Known rows, with every step that occurs:
h/w: [ -6 -39   1  12  21 -41  23 -16 -11 -30  11 -12  -5  11  40   0 -22   1
  11 -11  -8 -18   6  11  35  -7]
q/f/e/u: [ 12 -17 -24   6  -3 -41   7 -53 -17 -17  15 -12   1  -7  14 -33  37   3
 -19  -9  -6   2 -25  37  49  12]
u/f/q: [ -8 -38  -6   1  10 -37   6 -16 -16  -4  -8 -13 -18  -4  35  -6   8  -4
 -16 -15  -8  -2 -12  28  60  10]
p/q/f/e/u: [  7 -16 -40   1 -11 -54  15 -54 -29 -17  25  14   7   7  18 -23  34  14
 -32 -19 -20  20 -18  12  68  26]
q/f/z/w: [-10 -37   4   9  -5 -48  13  -1  -9 -23  20 -66 -17  22  54 -20   0  14
 -32  -6   3  12 -14  49  29  -3]
p/q: [ -6 -32 -20   5   5 -53  13 -18 -17 -14   6   8   1  14  29  14  -5   9
 -19 -21 -16  -8   9   3  58  22]
f/e: [-10 -30  -6  17   2 -45  25 -34   4 -11 -15 -44  -3  -8  34 -24   8  17
   1   1  -7 -12  -8  42  36  -2]
z/q/f: [  8 -30  -4  -2  -2 -54  21 -23 -30 -24   6  23 -17  24  16 -14   4  32
 -24 -28 -13  -2   4  24  38  33]
f/q/z/w: [  2 -48   4   7  17 -53  14  37  -6 -52 -20 -45  -5  12  52 -49   1   9
 -32 -18  -9 -12 -10  26  31 -13]
h/w/l: [ -3 -34   8   0  13 -30  43 -18 -20 -20   2 -29 -24   4  17  18 -24   8
  21  -8 -10  -4   5   7  62 -18]
e/u/f/z/q/p: [-16 -24 -35   5  -6 -41  27 -43   1 -22   8  19  -7  40  20   3  52   5
 -33  19  14   2 -13  21  40   0]
u/q/f/z/w/l: [-14 -32  11 -14 -16 -33  29   0 -34 -30  17 -76 -42  46  12   3 -27  25
 -23   9  24  30  -9  48  46 -21]
e/u/q: [  0 -28 -26   0  25 -38 -14 -22 -28 -22  19   5   1  29  -1   5  -7 -23
 -13  -8  26 -21  -8   7  30  -2]
u/f/z/l: [-18 -33   3  -9  -6 -38  17 -34  -8 -13 -18 -42 -17 -17  34  -5  -2  13
 -14  14  17  -6   2  41  64 -10]
f/z: [-13 -43  -8  14   6 -44  17 -22   3 -14   3 -45 -11   4  48  -2   2   3
 -17  10  18 -20  -5  30  39   0]
f/q: [  1 -44  -7   1  27 -49  13  -4 -11 -17 -12 -16  -7   1  55 -14   2   0
 -11 -28  -7 -20 -14   3  53   8]
w/l: [  1 -34  -2  -6   9 -33  29 -16 -15  -3 -11 -40 -20  -9   1  15  -8   8
   4  -6  -7  -7  -2  19  63  -2]
p/q/f/z: [ -6 -29 -21  -1 -19 -50  20 -40 -20 -26  27  -6 -17  27  40   0   9  25
 -41  -5   2  15   6  22  68  29]
u/q/z: [ -3 -36 -13  -1   4 -29   7  -9 -14 -56  -9 -14 -16  27  -2 -15 -20  11
 -27  17  25 -27  23  42  19  -5]
u/f/e/q/z: [  0 -16 -21   3 -28 -37  31 -49 -18 -24 -16 -15 -15 -13  24 -52  28  10
 -27  39  -9  -6 -10  60  49  -5]
q/f: [  7 -29  -7  -2   7 -36   5 -31 -21 -20  13 -14 -17   2  16  -7   6  10
 -20 -16 -11  -5   4  38  41  24]
e/q: [  8 -29 -18  -1  15 -50  16 -20 -27  -7   6   0  -5   4  43 -17  -6 -13
  -9  -1 -12 -23 -18   0  52  11]
q/z: [  2 -37 -10   8   7 -32  12 -10  -2 -43 -14 -16  -6  -4  16 -21   8   7
 -24   7   3 -28  22  39  31   2]

Rows:
[  0 -33   6 -17   0 -43  19 -34 -14 -32  -7 -40 -22  -8  37 -20  -2  29
 -27  -1  12  -2   1  34  67   5] -> q/f/z/l
[ -7 -23  -8  10 -29 -47  31 -16 -19 -28  -9 -41  -6   2  33 -63  17   8
 -26  27 -14   5 -22  64  37 -20] -> u/f/e/q/z/w
[ 14 -30   0 -13  -3 -45  40  18 -33 -34 -12 -40 -15  12  23 -32 -10   5
 -17   8 -13  -4 -13  17  57 -20] -> e/q/z/w/l
[ -3 -43 -14  -6  34 -43  31  -2  12 -30 -17 -18  -6  19  45  -9  18  10
 -18  -8 -13 -18  -4   6  48  -2] -> f/q/p
[  0 -36  -1 -21   7 -35  15 -10 -16 -45 -43 -17 -16 -18  28 -36   8  21
 -28  -6   0 -13   9  31  75  -8] -> u/f/q/z/l
[ -5 -34  11  -5 -12 -40  34   0 -21 -13  11 -79 -34  17  25  -4  -3  24
 -20   3   0  25 -17  44  59 -11] -> q/f/z/w/l
[-17 -40 -13   7   3 -53  50 -17  17 -34 -11  -9  -8  50  39  -2  20  35
 -24  17   7 -14   2  16  29  -1] -> f/z/q/p
[ -8 -22  -9  -4 -13 -36  16 -44 -19 -33   5 -32 -23  23   7 -21  -6  28
 -16   8   9   7   0  59  34   3] -> u/q/f/e
[  1 -28 -26   1  20 -41  -9 -20 -24  -2   8   9  -7  -3  32 -10  32 -28
 -20 -22  -2  -3 -29   8  64   8] -> e/u/f/q
[ -7 -16 -18   3 -15 -46  30 -58 -21   7  -2 -18 -11  -8  36 -32  19   0
  -9  23 -16   0 -26  43  57   2] -> u/f/e/q
[ -2 -24 -28  -6  -1 -34  -7 -36 -31 -32  39  -8 -18  37  17  -5  11  -7
 -38  11  38   1 -13  28  40   3] -> e/u/q/f/z
[-13 -28 -10  -6  -9 -37   6 -33 -21 -35  24 -32 -33  42  19  -4 -15  19
 -31  17  33  -1   2  50  36   7] -> u/q/f/z
[ 13 -25  -3 -17  -5 -53  42 -27 -14 -47 -44 -27   3 -20  36 -68   4  31
 -17  23  -5 -23 -14  22  68 -15] -> f/e/q/z/l
[ -9 -40   3   5   3 -39   6  26 -16 -56  -3 -42 -10  45  14 -24 -28  11
 -27   4  23 -15  12  51   2 -22] -> u/q/z/w
[ -5 -21 -20   1 -22 -53  30 -49 -21 -22   6 -11  -9   9  23 -20  18  36
 -27 -14 -25  18  -5  34  65  28] -> p/q/f/e
[  7 -22 -29 -10  13 -32 -17 -30 -40 -30  35  15 -10  32  -8  -4   0 -10
 -28 -12  18  -2 -11  24  36  12] -> e/u/q/f
[ -3 -23 -26  -2   5 -48  52 -40   9 -21 -12 -22   1  17  43 -29  25  12
 -10  30 -19 -16 -21  21  47  -7] -> f/e/q/p
[ -4 -36 -11   3  -8 -38  10 -32  -9 -22  19 -36 -24  12  42  -9  11  12
 -29   8  11  -2  -4  45  49  13] -> q/f/z
[ -1 -35   0 -23  10 -33  12  -6 -20 -69 -29 -18 -12  14   1 -19 -30  26
 -22  10  28 -27  22  33  38 -17] -> u/q/z/l
[  0 -42   2  13   9 -44  12  22  -2 -44  -9 -46  -4  12  28 -31  -3   6
 -25  -3  -3 -14   5  43  15 -15] -> q/z/w
[ 15 -31 -19  -3   5 -42  18 -12 -22 -38  -7   5  -6   5  35 -37   4  -3
 -24  17  -7 -31   0  18  46   5] -> e/q/z
[-17 -24  -7  14 -15 -34  21 -50  -4   0 -13 -40 -11 -17  17 -16  17  11
  -6  11  -4   3  -7  66  39  -2] -> u/f/e
